What can hang from each mark:
M: F N
J: C G
N: C
Y: C
U: F J
C: F J Y
G: F J N

Each row was made from one small tree. The marks that hang from a mark follow it in brackets, in alphabetical order. Every link used is in the known rows. Write each row's tree.
Known rows:
J(C G(F N)): [ -3.9  -2.4 -26.7  -9.6 -26.0 -19.6 -40.0   6.5  14.1 -21.9  -3.9  40.0
   3.6   8.8  13.6  15.2 -12.2  -0.1  -2.9  15.9   2.9 -10.5]
C(F J Y): [ 27.5  -0.5  -2.7 -39.5 -11.6   7.0 -22.0  -3.0   3.6 -38.6  14.1  -2.7
   8.4 -10.5  30.2  23.7 -11.6 -24.8 -26.2  25.7 -19.2 -12.3]
J(G(F N)): [ -0.5  -2.5 -29.0 -16.3 -23.3 -12.3 -45.1   4.0   4.5 -17.9  -6.8  35.1
   5.3  -3.4  12.5  17.7  -1.6  -8.1  -9.7  16.8  10.9 -11.6]
N(C(F Y)): [ 10.9 -16.5 -14.7 -35.4  -5.0   4.8 -31.3 -13.2   8.2 -24.4  22.9   4.5
   6.4  -2.9  30.8  22.7  -4.8 -16.6 -22.0  23.0   4.2 -12.1]
M(F N(C(J(G)))): [  1.7   9.7 -26.6 -28.5 -13.8  -5.8 -54.8   7.9  -0.9 -35.1   2.2   6.2
  10.5   8.2  36.0  26.0  -9.4 -23.4 -11.0   7.3 -12.5   4.4]
M(N): [ -6.4   0.8 -28.6 -19.1 -11.7  -1.1 -40.6  -4.3   3.4 -27.3   3.1  11.0
  11.9   4.1   4.9  14.0   1.4 -20.7 -19.6  10.6  -0.1  -0.3]
G(F J): [  6.5  -7.9 -24.9  -3.3 -22.9 -21.1 -44.4  13.5  27.4 -22.4  -2.9  49.1
  17.8  23.1 -18.2  -1.6 -10.1  -2.9   3.7  20.3  15.5 -34.8]
C(F J(G(N)) Y): [ 26.6  -1.4 -10.3 -40.3 -10.5  10.3 -30.2   0.0  -4.6 -43.2   9.2   4.7
   4.1 -14.8  38.8  34.9  -7.4 -28.7 -24.7  25.0 -19.6  -6.3]
J(C): [ -7.5  -2.1 -16.5  -5.3 -19.9 -13.4 -19.5  -6.4  23.8 -10.2   9.1  13.2
   5.6  13.8   1.6   0.1 -13.0   2.0  -6.1  12.3   0.5 -10.8]
U(F J(G)): [-11.5   5.5 -43.0 -17.4 -23.1 -14.1  -2.0  -4.3   7.8 -19.4  -8.3  19.2
  22.5  16.0  -0.9 -21.2 -21.8   3.3 -13.2  12.0  -6.8 -16.4]
U(J(C G(N))): [ -7.1   2.8 -34.3  -2.1 -11.4  -2.6 -14.1 -12.4  12.3 -19.5  -2.3  27.2
  12.2  28.3   0.7  -2.5 -15.0   1.3  -3.4   9.0  -7.1 -11.7]
M(F N): [ -4.3   4.3 -22.3 -20.2 -13.3  -8.9 -58.5  10.9   5.3 -36.4   0.5   8.6
  15.5   7.7  27.6  16.0  -8.0 -21.3  -7.9   3.9 -10.3   1.5]
Y(C(F)): [  1.1   2.2 -16.0 -12.4  -9.8   1.3 -20.9 -13.4  14.3 -22.8   7.1   3.3
   9.6  20.2   6.4   6.6  -8.0  -3.4 -19.2  10.7  -1.8  -8.8]
G(F N(C(Y))): [  8.7 -16.2 -36.1 -29.9 -11.9 -11.2 -39.6   3.8  10.8 -44.5   6.8  48.2
   2.9   6.5  13.8  31.7  -2.4  -8.0 -10.9  33.4  15.3 -11.5]
C(F J(G) Y): [ 27.6   3.2  -3.1 -39.7 -15.0   8.2 -29.8  -2.1  -3.7 -31.0   8.9  -1.6
   7.5 -16.4  37.4  25.7 -10.0 -27.6 -28.2  21.2 -19.7 -11.3]
G(F J N(C)): [  5.1 -20.8 -43.7  -8.8 -10.6 -13.1 -45.2  12.8  24.4 -46.7   3.8  61.4
   7.9  30.3  -9.8  24.1  -3.6  -5.6  10.0  31.6  19.2 -23.4]
J(G): [ -3.9   2.5 -18.8 -12.9 -22.6  -4.5 -35.1  -8.2   3.8   4.1  -1.1  10.0
   6.1  -7.3  10.5   5.1  -0.8  -9.8 -15.0   7.0   7.7  -9.7]
Y(C): [ -3.1   7.8 -24.5  -7.8 -12.6   0.1 -15.9 -16.2  13.9 -15.4   3.2  12.2
   5.9  22.8  -7.9   3.1  -3.1   1.4 -18.3  10.3   6.1  -4.9]
N(C): [ -3.6  -6.8 -24.6 -19.6 -12.3  -3.0 -23.1 -16.2  12.8  -6.1  14.5   7.3
   3.6   6.8   8.2  11.8  -2.2  -5.9 -13.8  17.7  14.7  -9.4]
C(F Y): [ 16.1 -15.2  -4.3 -34.4  -6.7   5.3 -35.5  -4.9   6.9 -32.7  17.1   4.3
  12.6 -11.0  32.2  18.3  -6.5 -22.1 -24.1  21.6  -7.3 -15.4]
J(G(F N(C))): [ -0.3  -4.8 -32.2 -20.4 -21.4 -11.1 -44.4   0.4   3.7 -17.6  -3.0  34.7
   3.6  -1.0  16.8  22.3  -1.3  -7.8 -10.1  18.5  13.9 -10.6]
N(C(F J)): [  8.8  -2.0 -15.3 -27.8 -12.9   0.3 -18.4 -11.7  10.8 -17.6  15.7  -6.3
   4.3   5.1  21.4  19.6 -10.1 -12.2 -16.0  20.6  -1.3 -11.3]
U(F J(C(Y) G)): [ -6.4   2.3 -40.5 -21.0 -21.6 -15.2  -0.8  -1.8  10.7 -29.3  -3.4  27.4
  20.7  19.3   5.7 -17.6 -27.9   4.8 -14.4  15.6 -13.8 -15.2]
J(C(F)): [ -3.0  -7.0  -7.5  -9.5 -17.5 -11.6 -24.9  -3.4  23.6 -18.1  13.5   4.1
   9.2  11.3  16.1   3.7 -17.9  -2.5  -6.0  12.8  -7.4 -14.5]
N(C(F J(G))): [  8.8   0.6 -15.4 -28.2 -15.7   1.0 -24.5 -11.6   5.9 -12.7  12.4  -5.3
   3.4   0.4  26.2  20.9  -9.3 -14.2 -17.4  17.5  -1.7 -10.2]
M(F N(C)): [ -3.4   0.6 -27.0 -25.6  -9.7  -7.2 -57.7   6.2   4.2 -35.8   6.4   8.8
  12.8  10.9  33.2  22.3  -7.8 -21.0  -8.9   7.0  -6.4   2.5]

Which tree is each row?
[ -3.6   3.5 -21.2  -5.6 -14.1  -3.5 -16.8 -12.7  13.9 -12.9   0.0  15.1
  17.9  24.6   9.3  -9.3 -21.3  -1.3  -7.0   5.9 -12.3 -18.7]	U(J(C(F) G))
[ 15.0   1.3 -22.5 -34.6 -13.4   4.9 -21.9 -13.8   0.0 -15.1  12.6   9.2
  -0.5  -3.7  19.6  23.7  -3.1 -16.3 -23.9  22.9   2.9  -5.6]	N(C(J(G) Y))
[  6.5  17.7 -28.6 -13.3 -18.6  -2.5 -16.8  -8.3   7.2 -24.9  -5.7  21.0
   1.9  20.6  -3.3  14.0  -5.8  -1.5 -18.4  14.9  -1.1  -2.6]	Y(C(J(G(F N))))
[  8.1  11.8 -20.0 -16.5 -12.3   5.5 -17.2 -10.4   6.4 -30.4   1.4   4.5
   3.5  17.7  11.2  18.0  -8.2  -7.9 -19.0  13.2 -11.1  -2.5]	Y(C(F J(G(N))))
[  1.8   6.6 -32.2 -29.6 -15.7  -3.3 -41.7  -2.6  -1.1 -28.5   1.5  16.3
   8.6   5.1  13.7  24.1  -2.3 -21.5 -22.4  15.7  -0.2  -1.1]	M(N(C(J(G(F)))))
[  6.9 -15.7 -16.9  -4.6  -9.3  -4.4 -35.1   3.9  26.9 -31.1  14.2  27.3
  14.0  23.1  -1.0   5.6 -11.9 -10.4   1.8  18.4  -2.4 -24.6]	G(J(C(F Y)))
[  6.7 -10.8  -6.6 -21.4 -12.9  -5.5 -27.3  -3.0  18.4 -28.6  17.1  10.3
   8.7   4.3  23.8  11.2 -15.8  -8.5 -14.0  18.3 -10.3 -13.5]	J(C(F Y))
[  9.5 -14.1 -29.0 -30.7  -2.0   7.7 -23.7  -6.4   5.8 -46.7  17.1  14.9
  -1.8   3.5  23.5  38.8  -0.7 -17.9 -12.9  29.4  -0.5  -0.8]	G(N(C(F J Y)))
[  7.8 -29.1 -37.3 -15.3   4.7   8.4 -38.5   1.1  17.4 -52.8  19.1  36.2
   5.1  22.5   6.8  33.6   1.5 -18.5   3.6  29.2   7.8 -13.5]	G(J N(C(F Y)))
[ 14.8  -0.3 -22.2 -34.1 -10.8   4.1 -16.6 -14.1   5.0 -20.7  15.8   8.5
   0.2   0.7  15.0  22.7  -4.0 -14.3 -22.8  25.7   3.6  -6.3]	N(C(J Y))
[ 11.3 -10.5 -23.2  -6.2 -21.6 -22.1 -43.8  15.9  30.1 -32.2   1.7  56.8
  16.8  26.7 -12.0   1.7 -16.5  -1.5   3.1  24.1   7.8 -33.1]	G(F J(C(Y)))
[ 14.4  -9.2 -35.4 -32.3 -13.7 -10.0 -32.6   5.2   9.4 -47.1   4.9  44.2
   1.0   6.4  13.0  34.2  -4.7  -9.6 -12.1  35.6   9.0 -10.2]	G(F N(C(J Y)))
[  2.1 -21.3 -36.9  -2.0  -2.5  -0.4 -32.2   6.2  24.7 -49.8  12.7  46.1
   4.4  28.9  -8.6  22.6  -2.5  -9.1   9.3  25.6   3.0 -12.0]	G(J(C(Y)) N)
[ 10.4  17.0 -16.9 -19.9 -30.7 -11.3 -24.1   0.5   5.1  -7.9  -7.1  14.2
   5.0  -2.9   5.1   8.8  -9.6  -9.4 -16.3  15.4  -1.9 -13.3]	C(J(G(F)))
[ -0.7   8.3 -28.8  -9.0 -19.3  -7.7 -23.3 -10.0   8.5  -7.9  -9.7  29.1
  19.0  18.9  -1.7 -10.5 -14.4  -0.8 -11.3   8.9   0.9 -22.5]	U(J(G(F)))
[  4.6 -17.4 -39.5  -3.3 -14.1 -15.2 -45.7  17.8  25.0 -46.7  -1.6  62.0
  11.2  27.0 -15.1  17.9  -3.9  -5.7  10.8  28.1  15.2 -25.0]	G(F J N)
[  4.0 -10.0 -25.8 -35.9  -3.5   6.7 -46.1  -7.0  -0.7 -40.1  14.7   8.5
  11.4   0.6  26.7  28.7  -0.1 -28.5 -26.4  17.8  -3.5  -0.3]	M(N(C(F Y)))
[  5.2  -7.2 -31.9 -25.6 -18.5  -7.9 -46.0   0.3   1.4 -22.6  -0.9  37.8
   3.4  -4.2  20.0  25.4  -0.6 -11.3 -13.9  21.4  12.6  -9.7]	J(G(F N(C(Y))))
[ 12.8   8.6  -4.9 -23.9 -21.5   0.0 -25.1  -2.3   3.9 -16.2   3.1 -10.3
   7.6  -7.3  25.9  15.2 -12.5 -18.4 -17.8  13.7 -15.3 -12.9]	C(F J(G))
[-13.6   1.8 -41.1 -11.9 -21.9 -20.3   9.9  -2.1  21.3 -29.4  -1.1  22.0
  21.7  30.2  -7.4 -24.7 -31.0  11.8  -7.1  15.7 -11.4 -17.4]	U(F J(C))
[ -3.1  -9.2 -27.5 -19.0 -13.1   1.7 -37.7  -7.1   1.9 -17.2   5.4  14.3
   1.1  -3.2  23.9  25.1   1.9 -14.0 -11.1  14.5   7.3  -3.6]	J(G(N(C(F))))
[  1.8   8.4 -26.0 -28.2 -12.3  -6.2 -51.0   7.4   3.1 -38.7   4.6   5.8
  10.9  11.8  32.5  25.1 -10.5 -22.6  -9.9   9.4 -12.4   4.0]	M(F N(C(J)))
[  0.7 -25.9 -37.9  -7.4   1.1   4.1 -36.2   1.4  21.3 -45.3  16.3  31.9
   5.7  26.4   1.0  28.0   0.5 -13.8   8.9  25.4   9.4 -14.6]	G(J N(C(F)))
[  7.0  -6.7  -7.3 -22.6 -18.0  -4.0 -39.0  -2.3   8.1 -18.3   9.7  12.2
   8.0  -4.1  34.4  14.0 -13.4 -12.6 -16.7  11.8 -11.2 -11.0]	J(C(F Y) G)
[  2.6  -1.4 -15.9 -17.7 -20.5  -6.3 -33.3  -5.1   7.8 -10.3   5.7  20.8
   4.4  -1.8  20.4  10.1  -8.8  -7.7 -16.3  11.7  -2.9  -7.6]	J(C(Y) G)
[ -3.3  -6.9 -26.6 -28.1  -6.5   2.8 -43.3  -7.6   2.9 -33.1  11.7   4.2
  11.1   5.0  21.4  23.4  -1.2 -24.0 -21.5  13.9  -1.1  -1.7]	M(N(C(F)))
[ -4.8   1.1 -37.8  -9.2  -8.1   3.9 -16.7 -16.7   5.3 -16.8  -1.5  23.6
  12.2  21.8   2.7   2.5  -7.4  -4.6  -8.3  11.4   0.4 -10.9]	U(J(G(N(C))))
[  4.3   5.4 -26.3 -12.3 -18.1  -9.1 -21.9  -8.0  11.6 -17.9  -4.7  36.5
  18.4  22.6   4.1  -7.7 -20.1   0.1 -11.5  12.7  -6.6 -20.7]	U(J(C(Y) G(F)))
[  6.6  -6.7 -26.3 -20.6 -21.3 -14.2 -43.5   6.9   8.8 -32.1  -0.3  46.1
   3.8   2.3  21.6  22.5  -9.9  -6.1 -10.7  21.8  -0.4  -9.4]	J(C(Y) G(F N))
[  3.7  -2.0 -26.4 -33.8  -6.2  -3.1 -59.4   6.3   0.9 -43.3   9.6  12.6
  12.8   6.8  38.8  27.4  -7.1 -25.6 -14.2  10.9  -8.1   3.8]	M(F N(C(Y)))
[  7.2  21.1 -24.1 -13.7 -21.6  -4.0 -16.1 -10.3   7.5 -16.4  -6.1  17.1
   4.1  19.4  -4.6   7.2  -8.3  -0.8 -21.2  12.3  -1.4  -6.2]	Y(C(J(G(F))))
[  7.2   6.2 -23.8 -25.3 -21.4  -6.9 -23.4  -9.6   6.3  -7.0   4.9  11.7
   1.9   3.4  12.0  16.1  -7.7  -8.0 -16.5  19.5   7.6 -10.5]	N(C(J(G(F))))
[ 25.6  11.6 -15.4 -35.9 -23.9  -3.1 -28.9   0.8  -2.4 -23.2  -1.6  22.5
   4.7 -12.4  16.9  19.4  -7.4 -18.2 -27.3  23.7  -5.8 -11.7]	C(J(G(F)) Y)
[ 19.1  -6.2 -13.9 -38.8  -8.7   6.3 -22.1 -11.5   5.4 -28.1  19.8  -0.1
   3.8  -1.6  29.7  26.4  -8.4 -18.7 -23.3  26.0  -4.8  -9.7]	N(C(F J Y))
[ -4.6  -9.2 -18.5 -11.0 -16.5  -6.1 -36.5   0.4  12.4 -24.9   6.7  15.1
   3.5   5.2  28.3  19.9 -11.2  -7.8  -4.1  12.2  -7.9  -5.9]	J(C(F) G(N))
[  9.0  12.5 -15.1 -15.8 -12.8   2.7 -11.3 -12.0  11.7 -27.2   4.5  -1.0
   6.8  20.6   5.0  10.3 -11.4  -5.3 -20.4  13.0 -10.4  -6.7]	Y(C(F J))
